Every row comes from one small tree of marks. Brackets hold a mark, then the marks that hang from it, in alphabetical order. Every link used is in the known rows. Which tree was each row made from?
Known rows:
[Z K M]: [ 2.02  1.57 -0.39 -1.37  1.31  2.09 -0.51  0.39  0.11 -1.84  0.58  1.03
  1.73 -0.40  2.91 -3.38 -2.23 -2.70  1.88 -1.27  3.00]
[Y K [M J]]: [-1.98 -2.61 -1.51 -2.14  1.39 -2.25 -2.33 -1.10  3.58 -4.63 -3.94 -2.90
  2.39 -0.99  0.68 -3.09  3.46 -0.72  3.23 -0.62  3.46]
[Y [K C P]]: [ 2.32  0.60 -0.26 -2.22 -2.00  0.83 -0.28 -4.44  0.06 -4.22 -1.26  0.32
  3.19  0.57 -2.18 -1.36  1.94 -0.67  1.58 -0.55  2.71]
[J L]: [ 0.63  0.44 -1.02 -2.64  0.21 -1.42  1.42 -0.65 -2.28  2.21 -0.97 -0.77
  0.03  0.34  0.33 -2.82 -0.10  0.36 -1.30  2.17 -0.69]
[Y [M C J]]: [-2.54 -2.30  1.93  0.37  0.78 -3.29 -0.93  0.78  2.55 -3.33 -3.87 -1.16
  2.73 -3.19 -2.12 -3.88  5.36 -0.07  1.86 -0.86  3.67]
[K C [P L M] Y]: [ 4.79  0.40  3.68 -3.42 -5.38 -1.64  1.04 -4.33 -3.71 -3.39 -0.69  4.25
  0.69  4.64 -4.38 -2.10  5.25 -1.53 -2.73 -2.32 -0.01]
[L J [Y K M]]: [-0.56 -4.82 -2.73 -7.90  2.62 -3.44 -3.35 -0.32 -2.50 -4.26 -3.03 -1.18
 -1.01  0.09  1.59  3.20  4.76  0.71  3.39 -3.18  1.12]
[P M]: [ 0.79 -1.13  1.82  0.62  0.97  0.39 -0.14 -0.48 -0.50 -2.40 -0.32  0.67
  0.10  0.72  0.11 -1.48  0.94 -1.70  0.79  0.23 -0.48]
[Y [K C] [M J [P L]]]: [ 0.94 -1.19  1.58 -1.49 -3.21 -1.46 -0.68 -2.41  3.23 -4.59 -3.74 -1.96
  6.09 -0.67 -2.43 -5.29  5.34 -0.85  1.88 -0.72  4.09]
[P [L J] [M C]]: [-0.48 -2.71  2.79 -3.04  0.48 -1.98  0.74  0.25 -2.75 -2.27  0.02  1.69
  0.89 -0.47 -0.51 -3.41  4.87 -0.21 -1.76 -1.51  1.07]
[K [P M]]: [ 2.62 -1.26  2.00  0.50 -0.92  1.14 -0.72 -2.10 -3.13 -2.07 -1.23  1.88
 -1.34  3.24 -1.78 -1.80  0.37 -3.77  0.53  0.34 -0.45]
[Z [M C [P [L J Y]]]]: [ 2.64 -2.84  2.99 -1.48 -1.41 -1.29 -1.34  1.47 -3.06 -1.57 -2.00  1.38
  2.52 -0.84 -0.79 -1.27  2.54 -1.22  0.88 -0.96  2.57]
[P [M C Y]]: [ 1.53 -1.75  2.78  0.39 -0.46 -0.78  0.55  1.24  0.50 -3.34 -1.81  0.45
  3.21 -2.62 -2.59  0.60  4.98 -1.75  1.27  1.42  2.29]
[L Y]: [ 1.09 -1.14 -0.77 -4.16  0.38 -1.60 -0.41  0.65 -2.21 -0.27  0.24  0.07
 -0.92  0.54  0.22  3.17  1.74  0.21  1.37 -1.78 -0.40]
[Y K M]: [-0.21 -2.33 -1.12 -2.30  2.23 -1.96 -1.19 -2.31  2.27 -3.38 -2.50 -2.08
  2.10 -0.10  1.51 -1.85  0.71 -0.20  3.02  0.25  4.06]
[M J [P L] Y]: [ 2.09 -0.97  1.19  0.34 -7.06  0.22 -0.52  3.45  0.86  0.79 -2.95 -1.44
  3.01 -0.10 -3.97  0.41  5.68 -3.15 -1.26  1.36 -0.23]
[Z [K Y] M]: [ 2.94  1.31 -0.96 -2.74 -0.42  0.98 -1.23 -0.18 -1.07 -2.06 -0.31  1.44
  0.93  0.90  2.42 -0.96 -0.55 -2.13  0.66 -1.55  3.22]
[P [L J]]: [-0.84 -1.30 -0.26 -4.10 -0.54 -1.67  0.21  0.68 -2.29  0.82  0.87  0.98
 -1.46  1.36  0.82 -1.33  1.96  0.78 -2.74 -2.16 -1.35]
[K [Y M]]: [ 0.90 -1.74  0.17 -1.89 -0.91 -3.21 -1.20 -1.04 -0.56 -1.31 -2.63  0.30
 -0.84  1.80 -0.45  1.42  2.70  0.44 -0.33 -0.61  1.36]
[K C [Y [M [J L]]]]: [ 0.63  0.23  1.23 -3.20 -3.09 -4.44 -0.16 -1.95  0.74 -3.80 -4.13  0.48
  2.43 -0.31 -3.47 -2.32  7.52  1.61 -0.60 -1.82  0.67]
[Z [K C [Y [M J P]]]]: [ 2.54  2.35  0.70 -1.78 -4.44  0.97 -0.10 -1.69  0.35 -3.04 -2.05  0.19
  4.17 -0.44 -2.55 -1.86  4.88 -1.22  0.17 -1.73  3.81]

Which tree is each row?
[ 0.69 -3.05  2.51 -3.70 -0.97 -2.46  0.74  1.93 -1.84 -2.54 -0.94  1.45
  1.74 -1.25 -1.76 -0.72  6.95 -1.01 -1.48 -0.76  0.93]
[P [L J] [M C Y]]
[ 2.72 -1.84  1.48 -1.27 -3.55 -2.42 -0.70 -1.13 -1.79  0.40 -2.60  0.23
  0.20  3.07 -1.35  0.52  2.40 -0.59 -1.60  0.36  1.76]
[K [Y [M [P L]]]]
[-0.44 -2.52  3.14  2.79 -1.97 -1.40 -1.39  0.68  1.44 -2.38 -5.02 -1.65
  4.06 -2.68 -3.66 -3.38  5.05 -1.45  1.89  0.90  4.15]
[Y [M C J P]]
[ 4.88  0.15  1.15 -1.64 -6.51  0.76  1.07 -0.47  1.09 -0.93 -1.49 -0.95
  6.15 -0.26 -3.43  1.24  3.99 -1.52 -0.18  1.88  2.74]
[M [P L] [Y [K C]]]
[ 2.52 -0.30  2.78 -3.97 -5.62 -4.01 -0.10 -3.35 -1.33 -3.60 -3.10  2.70
  0.97  3.49 -5.00 -3.54  7.27 -0.80 -1.99 -3.50  1.01]
[K C [P L] [Y [M J]]]
[ 1.98  0.45  3.60  0.51 -3.16  0.65 -0.42 -2.68 -0.65 -5.70 -2.24  2.39
  1.92  0.96 -5.00 -4.11  5.31 -2.77  0.92 -1.97 -0.81]
[K C [P [M J]]]
[-1.30 -1.16  0.68 -0.09 -2.85 -1.85 -0.53  3.57  2.89 -2.75 -3.71 -1.35
  4.21 -5.23 -4.48  1.03  8.47 -0.69  0.82  0.40  2.70]
[M C J Y]
[ 1.30 -1.94  0.42  1.24 -5.75  0.79 -1.74  1.98  2.37 -3.24 -5.58 -3.32
  7.36 -4.80 -5.30  1.80  8.05 -2.25  2.04  3.05  5.44]
[M C J P [Y K]]
[ 1.35 -2.47  1.84 -3.50 -3.94 -4.33 -0.81 -1.89 -2.73 -1.56 -3.73  1.49
 -0.25  3.04 -3.69 -2.69  6.05 -1.60 -2.11 -1.55  3.18]
[K [P L] [Y [M C J]]]
[ 3.64  2.18  0.95 -2.00 -3.65  1.74 -1.16  0.65  1.30 -5.58 -2.52  1.94
  4.12 -1.21 -2.67 -3.43  4.52 -4.74  2.51 -2.55  2.35]
[Z [K C P] [M J Y]]
[ 3.01 -1.26  2.46 -5.28 -4.62 -3.96 -0.46 -3.74 -3.77 -3.40 -2.74  3.64
 -0.39  4.00 -4.18 -1.53  6.62  0.03 -2.43 -3.81  0.37]
[K C [P [L J]] [Y M]]
[ 2.49  2.78 -0.16 -3.64 -2.21  0.15  0.29  1.66  2.08 -4.03 -2.34  0.42
  5.27 -3.13 -0.93 -4.75  4.73 -2.67  1.75 -1.28  1.93]
[Z [K C] [M [J L] Y]]
[ 3.24  2.07  1.15 -5.15 -2.56  0.49 -0.22 -0.68 -1.14 -4.30 -0.26  2.65
  2.82  0.92 -0.93 -6.17  3.31 -3.77  1.35 -4.80  2.32]
[Z [K C [P [L Y]]] [M J]]
[-0.06 -2.26  2.48  1.11 -1.87 -2.27 -0.49  0.32 -0.05 -0.99 -5.60 -2.15
  4.08 -2.48 -3.48 -5.16  4.98 -1.22  1.05  2.28  3.69]
[Y [M C [J L] P]]
[ 4.71  1.52  1.82 -3.82 -2.82  1.89 -0.10 -0.11 -2.45 -2.67  0.27  2.19
  4.05 -0.01  0.01 -3.13  1.82 -2.36  1.02 -3.17  2.54]
[Z [K C] [M [P [L J Y]]]]
[ 3.02 -1.35  0.64 -4.05 -4.08  0.06 -0.46 -0.84 -3.33 -0.72 -0.81 -0.05
  2.40  1.16 -1.74  0.99  3.69 -0.19 -0.42 -1.20  0.70]
[M [P [L J [Y [K C]]]]]
[ 1.55 -2.16  3.94  0.97 -1.69 -1.99  0.86 -0.50 -0.25  0.05 -2.35 -0.39
  3.78 -0.78 -2.37 -3.77  2.34 -0.81  0.13  1.18  4.76]
[Y [M C [P L]]]
[ 0.21 -2.12  2.32  0.70 -2.59 -1.64 -0.93  0.67  0.95 -0.49 -3.27 -1.24
  1.79  0.89 -1.77 -4.39  3.13 -2.10  0.20 -0.05  1.31]
[Y [M J [P L]]]
[ 1.55 -0.83 -3.15 -7.32  0.91 -2.51  0.63 -1.30 -3.32  0.71 -1.18 -1.84
  0.51  0.59  1.36 -0.19  1.29  0.59  0.73  1.15  0.68]
[J [L [Y K]]]
[-0.15 -0.92 -3.44 -4.37 -2.24 -1.84 -0.81  1.53  1.84 -1.71 -4.30 -3.37
  2.89 -2.06 -1.25 -0.29  5.97 -1.25  0.80  2.16  0.69]
[M [J L] [Y K]]
[-1.02 -0.69 -1.87 -4.58 -0.67 -2.55 -0.52  1.37 -1.62  0.07 -2.48 -1.63
 -0.26 -0.47 -0.72 -1.78  4.42 -0.23  0.13 -0.49 -1.52]
[M [J [L Y]]]
[ 2.15 -2.94  2.06 -2.08 -0.51 -2.44 -0.59  0.25 -2.11 -1.16 -2.61 -0.59
  2.13 -0.91 -2.04  1.47  3.59 -0.54  2.69 -0.38  3.42]
[L [Y [M C P]]]
[ 1.82 -1.58 -0.42 -0.84 -5.61 -0.34 -0.60  1.49  0.56 -1.43 -6.41 -3.93
  7.37 -4.53 -5.02 -0.44  7.99 -2.01  0.99  4.79  4.87]
[M C [J L] P [Y K]]
[ 4.10 -1.22 -0.57  0.54 -4.75  2.04 -1.14  0.49  0.67 -0.74 -3.10 -2.29
  4.22 -0.57 -2.38  4.13  2.22 -2.58  1.60  3.65  2.59]
[M P [Y K]]
